Each row was made from one small tree. The marks that hang from a mark follow it in brackets, in alphabetical order. Every link used is in the known rows. Write each row's tree.
Known rows
visab[buguzo[rukos] fimi gudizol tinef]: -6.675; -4.046; 6.307; -2.754; 2.307; -0.290; 1.088; -1.830; 1.066; 0.110; 2.938; -1.124; 1.652; -1.001; -0.859; -2.525; 4.321; 5.884; 1.463; -3.099; 3.258
rukos[buguzo]: -2.263; 0.495; -0.074; -1.412; 2.837; 1.134; -1.482; 0.369; 0.133; -0.122; 0.667; 2.071; -0.155; -2.398; 1.137; 0.674; -0.405; 3.256; -1.288; 0.505; 0.674
visab[fimi tinef[buguzo[rukos]]]: -5.159; -4.233; 4.916; -4.563; 5.328; 1.136; -0.609; -0.630; -0.821; 0.421; 2.100; -0.492; 1.902; -2.018; 0.020; -1.524; 0.375; 6.945; 1.617; -2.688; 4.378
visab[buguzo dibig fimi[dobe] rukos tinef]: -4.173; -5.386; 5.357; -3.425; 2.612; 1.761; 1.463; -2.767; -1.990; -1.482; 4.858; 1.894; 2.065; -2.614; 2.112; 1.013; 2.071; 4.351; 3.687; -3.956; 5.305
fimi[visab[rukos]]: -0.848; -1.037; 2.657; -0.117; 0.328; 0.868; 1.923; -1.968; 0.585; -0.876; 1.387; 3.752; 0.376; -1.243; 1.353; 2.809; -0.164; 0.016; -0.627; 2.258; -0.489
fimi[dobe visab[dibig]]: 4.714; 2.962; -0.528; 1.353; -2.797; 2.763; 2.095; -0.460; -2.557; -2.042; 2.197; -0.174; 0.247; 0.747; 1.226; 3.686; -0.176; -2.267; -1.002; 1.800; -2.995
visab[dibig fimi[dobe]]: 3.384; 2.341; -0.490; -0.314; -1.585; 0.577; 1.621; -0.553; -2.466; -1.269; 1.753; -3.931; -0.487; 2.112; -0.607; -0.322; 2.333; -0.575; 1.945; -1.379; -0.953
fimi[dobe visab[buguzo gudizol]]: -0.232; 2.649; 2.101; 0.844; -4.018; 2.041; 3.584; 0.155; 1.694; -0.931; 3.592; 0.538; -1.773; 1.670; 1.850; 2.715; 2.099; 1.032; -0.556; 1.122; -0.987
visab[dibig rukos[tinef]]: -1.807; -3.182; 4.807; -2.085; 3.664; 0.464; -0.116; -0.634; -3.999; 1.161; 1.341; 4.332; 3.519; -4.815; -0.670; -1.014; -1.096; 2.001; 0.149; -2.688; 1.756
fimi[visab[dibig gudizol rukos tinef[buguzo]]]: -1.392; -4.900; 6.851; -2.443; 0.430; 1.580; 1.884; -0.698; -0.266; -0.020; 4.949; 2.032; 4.297; -3.391; 1.953; 1.241; 0.683; 3.298; -3.070; -2.181; 1.427
rukos[tinef]: -2.256; 0.171; 2.169; -0.553; 2.338; 0.316; -0.332; 0.957; -2.444; 1.077; -0.355; 2.757; 0.209; -2.304; -0.763; -0.570; -0.755; 1.964; 0.586; -1.382; 0.362
visab[fimi[dobe] gudizol tinef[buguzo]]: -2.163; 0.554; 3.800; -2.486; -0.870; 0.740; 2.057; 1.867; 1.233; 0.351; 3.986; -4.085; -2.151; 1.598; 1.065; -0.943; 2.252; 5.251; 1.462; -3.595; 2.410
dobe[gudizol visab[buguzo dibig fimi]]: -0.743; -2.431; 0.940; -0.314; -2.080; 1.493; 2.936; -5.191; -1.716; -1.006; 3.883; -0.342; 4.249; 2.336; -1.050; 0.589; 1.737; -2.024; -0.990; -3.548; -1.340
fimi[visab[buguzo[rukos] dibig tinef]]: -3.259; -5.855; 5.233; -1.795; 3.526; 3.446; 0.202; -3.214; -3.235; -1.824; 3.083; 4.266; 5.767; -4.748; 1.328; 2.752; 0.381; 2.909; -1.140; -0.271; 1.943
tinef[buguzo]: -0.881; -1.620; 1.351; -2.355; 1.318; 0.931; -0.477; 1.184; -0.040; 1.014; 1.081; 0.617; 1.163; -0.953; 0.914; -0.309; -1.671; 3.052; -0.588; -1.244; 2.382
dobe[visab[buguzo fimi]]: -1.717; -1.246; 0.621; -1.451; 0.082; 1.822; 2.903; -3.539; -0.150; -0.629; 1.562; 1.010; 0.865; 2.237; -0.453; 0.288; 2.469; 0.789; 1.912; 0.033; -0.015
visab[fimi gudizol]: 0.398; 2.139; 1.085; 0.325; -2.669; -2.382; 2.242; -0.066; 1.744; 0.295; 0.949; -4.975; -1.576; 3.315; -2.215; -2.831; 5.026; 0.517; 0.373; -1.425; -2.066
fimi[dobe[visab]]: 1.894; 3.387; -1.266; 0.001; -2.104; 3.930; 2.413; -0.501; -0.220; -0.596; 1.233; 0.406; -1.955; 2.716; 1.221; 2.403; -1.928; -1.777; 0.859; 1.759; -1.409
fimi[dobe visab[buguzo dibig rukos tinef]]: -2.826; -4.819; 5.366; -1.696; 1.461; 3.913; 2.112; -2.682; -2.013; -2.246; 5.326; 5.746; 2.904; -4.104; 4.041; 4.970; -0.468; 2.471; 0.723; -0.776; 3.464
visab[dibig fimi gudizol tinef[buguzo[rukos]]]: -2.228; -4.005; 6.267; -3.914; 2.364; 0.393; 0.278; -0.310; -1.297; 0.921; 3.516; -3.701; 4.155; -1.516; -1.348; -3.733; 2.717; 5.546; -0.962; -4.595; 2.266
fimi[visab[buguzo]]: -1.500; -1.374; 1.516; 0.044; -0.181; 1.628; 1.608; -1.916; -0.145; -1.272; 1.654; 3.700; 1.167; -0.848; 1.393; 3.128; 1.050; 0.915; -0.508; 1.625; -0.009
dobe[gudizol visab]: -0.338; 0.603; -0.679; 1.297; -2.639; 1.770; 1.880; -2.814; 0.619; -0.192; 1.856; 0.441; 1.117; 2.444; 0.028; 1.822; -1.998; -3.395; -2.193; -0.878; -2.395
fimi[visab[dibig tinef]]: 1.200; -2.143; 1.767; 0.782; 0.108; 1.909; 0.820; -1.875; -2.903; -2.331; 1.813; 1.538; 3.062; -2.329; 1.201; 3.234; 0.864; -1.018; -1.839; 0.276; -1.790
fimi[dobe visab[tinef[buguzo[rukos]]]]: -2.957; -1.080; 4.559; -2.725; 2.942; 4.836; 0.626; 0.508; -0.959; -0.812; 3.427; 2.680; 0.573; -2.300; 3.227; 3.839; -3.061; 5.337; -0.070; 0.796; 3.076

Which tree is each row?
2.805; 1.402; 2.524; -0.649; -3.508; 2.999; 3.769; -1.255; -0.045; 0.184; 3.889; -0.381; 0.750; 1.529; 0.600; 0.113; -0.275; -1.808; -0.963; -0.386; -1.281
fimi[dobe[visab[dibig gudizol rukos]]]
-5.995; -3.006; 3.277; -3.759; 5.112; 2.785; 1.162; -3.614; 0.186; -1.098; 2.938; 3.999; 0.275; -2.495; 1.759; 1.415; 0.810; 4.579; 0.923; -0.277; 1.709
dobe[visab[fimi rukos[buguzo] tinef]]
-2.653; -4.847; 3.395; -1.756; -0.556; 1.337; 3.256; -6.223; -0.992; -0.651; 4.977; 2.029; 4.916; 0.587; -0.346; 0.558; 1.074; -0.654; -0.445; -3.741; 0.792
dobe[gudizol visab[buguzo dibig fimi rukos]]
-3.261; -5.739; 2.622; -0.365; -0.350; 3.343; 1.356; -4.521; -1.893; -1.142; 4.436; 3.154; 5.906; -1.515; 1.434; 2.698; -1.536; -1.059; -2.296; -4.119; 0.957
dobe[gudizol visab[buguzo dibig tinef]]
-4.348; -4.643; 2.454; -1.714; 1.802; 3.760; 1.283; -2.899; -0.460; -0.752; 2.200; 4.550; 2.348; -1.631; 1.989; 2.471; -0.675; 1.699; 0.598; -0.674; 2.201
dobe[visab[buguzo tinef]]
-1.525; -2.676; 3.313; -0.518; -1.002; 4.041; 2.335; -3.638; -1.270; -1.081; 5.455; 2.557; 2.798; -0.736; 2.596; 3.594; -3.546; -1.764; -1.033; -3.255; 1.021
fimi[dobe[gudizol visab[dibig rukos tinef]]]
-6.102; -2.950; 6.438; -2.778; 0.380; 0.319; 2.847; -1.224; 2.210; -0.294; 5.123; 0.170; -1.251; -0.445; 1.858; -0.281; 3.685; 5.528; 3.304; -3.676; 4.747
visab[buguzo fimi[dobe] gudizol rukos tinef]
-6.083; -0.498; 5.846; -2.922; 4.081; 0.287; -0.333; 1.255; 0.295; 2.184; 2.414; 4.579; -0.070; -5.082; 0.249; -1.630; 0.109; 6.406; -1.573; -1.972; 1.777
visab[gudizol rukos[buguzo tinef]]
0.700; 3.202; -1.140; 1.419; -3.956; 3.203; 2.628; -1.690; 0.594; -0.476; 3.057; -0.190; -1.159; 3.612; 1.229; 2.960; -3.027; -3.169; -0.929; -0.629; -2.032
fimi[dobe[gudizol visab]]
-1.473; 1.945; 2.068; -0.817; -2.951; -0.271; 2.944; 0.104; 1.775; -0.105; 3.272; -3.184; -2.443; 3.137; -0.174; -1.207; 4.409; 2.734; 2.260; -1.926; 0.934
visab[buguzo fimi[dobe] gudizol]
2.681; 5.394; 0.624; 2.089; -5.006; 1.390; 3.483; 1.043; 1.607; -0.960; 2.360; -1.869; -3.192; 3.021; 0.973; 2.442; 1.656; -0.969; -1.288; 1.971; -3.589
fimi[dobe visab[gudizol]]
1.607; -0.427; 0.228; -1.132; -1.410; 4.973; 2.275; -1.936; -2.356; -0.852; 3.008; 2.160; 2.187; 0.626; 1.560; 2.297; -1.120; -0.906; 0.352; -0.129; 0.525
fimi[dobe[visab[buguzo dibig]]]
-3.967; -3.363; 5.389; -3.207; 3.109; -0.408; 0.462; -1.653; -0.047; -0.362; 4.231; -0.341; 2.090; -3.539; 0.310; -1.955; 4.163; 5.201; -0.852; -3.555; 1.512
visab[dibig fimi gudizol rukos[buguzo] tinef]
-3.244; 0.369; 1.214; -0.024; -2.068; 0.170; 2.073; -1.838; 0.814; -0.917; 4.143; -1.255; -0.975; 2.747; 0.687; 1.298; 1.359; 1.371; 1.785; -3.698; 1.743
visab[buguzo fimi[dobe[gudizol]]]
-1.013; 0.758; 2.222; -0.125; -0.185; 3.188; 1.327; -2.187; -0.717; -1.834; 5.779; 3.625; 1.391; -2.363; 3.124; 5.045; -2.248; 0.721; -3.567; -0.624; -0.717
fimi[dobe[gudizol] visab[dibig rukos[buguzo]]]
-3.093; -2.201; 0.934; 0.188; -1.614; 2.373; 2.035; -3.608; 0.777; -0.091; 3.194; 2.872; 2.590; 1.270; 0.894; 2.187; -1.675; -1.286; -1.689; -1.772; 0.041
dobe[gudizol visab[buguzo]]
-5.681; 1.652; 4.031; -3.789; 5.491; 1.548; 0.392; 0.373; -1.639; 0.359; 2.713; 3.990; -2.734; -3.375; 1.013; 0.313; 0.232; 7.110; 2.941; -1.510; 2.820
visab[fimi[dobe] rukos[buguzo tinef]]
-4.621; -6.701; 7.030; -3.019; 1.351; -0.939; 1.984; -2.792; -0.113; -0.283; 4.743; 0.115; 3.673; -2.417; 0.041; -2.080; 4.900; 4.018; 1.036; -4.972; 3.414
visab[buguzo dibig fimi gudizol rukos tinef]
-0.542; -1.772; 3.141; -1.056; -2.379; 4.450; 2.926; -1.368; -0.966; -0.725; 4.581; 0.599; 2.219; 0.050; 1.847; 1.590; 0.603; 0.485; -0.501; -2.140; 0.661
fimi[dobe[visab[buguzo dibig gudizol tinef]]]
-0.393; 1.846; 1.394; -0.467; -3.708; 3.475; 3.660; -0.500; 1.645; 0.142; 3.292; 0.300; -1.152; 2.747; 1.207; 1.039; 0.547; 0.316; 0.101; 0.171; -0.132
fimi[dobe[visab[buguzo gudizol]]]
-2.332; -2.159; 2.853; -3.391; 3.589; 5.796; 0.606; -2.015; -2.007; -1.272; 4.566; 5.168; 1.716; -4.155; 3.728; 3.382; -2.863; 2.974; -0.519; -0.446; 2.225
fimi[dobe[visab[dibig rukos[buguzo] tinef]]]
-1.219; -3.635; 4.420; 0.161; -1.466; 1.461; 2.037; -1.787; -0.982; -1.414; 3.885; 1.419; 3.851; -2.203; 1.197; 1.950; 3.229; 0.972; -2.483; -1.508; -0.588
fimi[visab[buguzo dibig gudizol tinef]]
-2.978; -0.570; 2.485; -1.635; 3.252; 2.025; 0.563; -1.571; 0.706; -0.950; 2.278; 5.528; 0.203; -3.484; 2.412; 3.440; -0.509; 3.251; -1.976; 2.718; 0.165
fimi[visab[rukos[buguzo]]]
1.951; -1.288; 2.963; -0.985; -2.164; 1.455; 2.972; -2.297; -0.035; 0.589; 2.713; 0.218; 2.873; 0.423; -0.660; -1.150; 0.605; -1.958; -2.276; -0.718; -1.766
dobe[visab[dibig gudizol rukos]]
-2.365; -0.070; 5.814; -1.672; 2.641; 1.609; 1.108; -0.236; -2.209; 0.375; 3.477; 5.162; 2.337; -5.379; 0.174; 0.561; 1.147; 3.832; -3.743; -0.520; -1.714
fimi[visab[dibig gudizol rukos[buguzo tinef]]]
-4.768; -4.167; 4.182; -2.243; 3.206; -0.741; 0.915; -2.373; 0.239; -0.702; 2.006; 0.952; 0.254; -1.730; 0.520; -0.241; 2.176; 3.207; 2.833; -2.167; 2.972
visab[fimi rukos tinef]
-2.101; 1.958; 1.991; -1.479; 1.948; 3.486; 1.158; -0.474; 0.737; -1.501; 3.406; 5.003; -2.083; -2.452; 3.691; 4.826; -1.377; 3.448; -0.585; 2.965; 0.552
fimi[dobe visab[rukos[buguzo]]]
-3.281; -1.299; 3.895; -1.980; 3.021; 2.681; 1.724; -1.750; -1.870; 1.265; 0.978; 6.224; 1.066; -2.407; -0.062; 0.546; -2.376; 1.322; 0.753; -0.040; 0.696
dobe[visab[rukos[tinef]]]
-0.669; 0.538; 2.823; -1.233; -1.981; 0.017; 4.260; -2.738; 2.179; 0.494; 2.346; -1.657; -0.854; 3.187; -1.435; -1.833; 3.329; 0.005; 0.583; -0.261; -1.815
dobe[visab[fimi gudizol rukos]]
2.415; 4.786; -0.126; 0.702; -4.696; 2.812; 3.486; 0.382; 1.612; 0.218; 2.099; -2.068; -2.516; 4.012; 0.450; 0.638; -0.010; -1.877; -0.520; 1.051; -2.793
fimi[dobe[visab[gudizol]]]
-1.346; -0.710; 1.806; -0.507; -2.431; 2.022; 2.832; -1.570; 1.668; 0.651; 2.194; 0.889; 1.107; 1.614; -0.020; -0.304; 1.471; 0.140; -1.118; -0.127; -0.663
dobe[visab[buguzo gudizol]]
0.218; -1.508; 2.818; -0.292; -1.304; -1.373; 1.444; -0.964; -1.010; -0.639; 2.455; -4.858; 1.593; 0.480; -1.544; -2.450; 5.265; 0.704; -0.262; -3.756; -1.210
visab[dibig fimi gudizol tinef]
0.944; -2.464; 1.423; 0.015; -0.495; 2.012; 1.368; -2.364; -2.481; -1.648; 2.244; 2.946; 4.030; -1.625; 0.843; 2.792; 1.442; -0.454; -1.680; 0.578; -0.738
fimi[visab[buguzo dibig]]
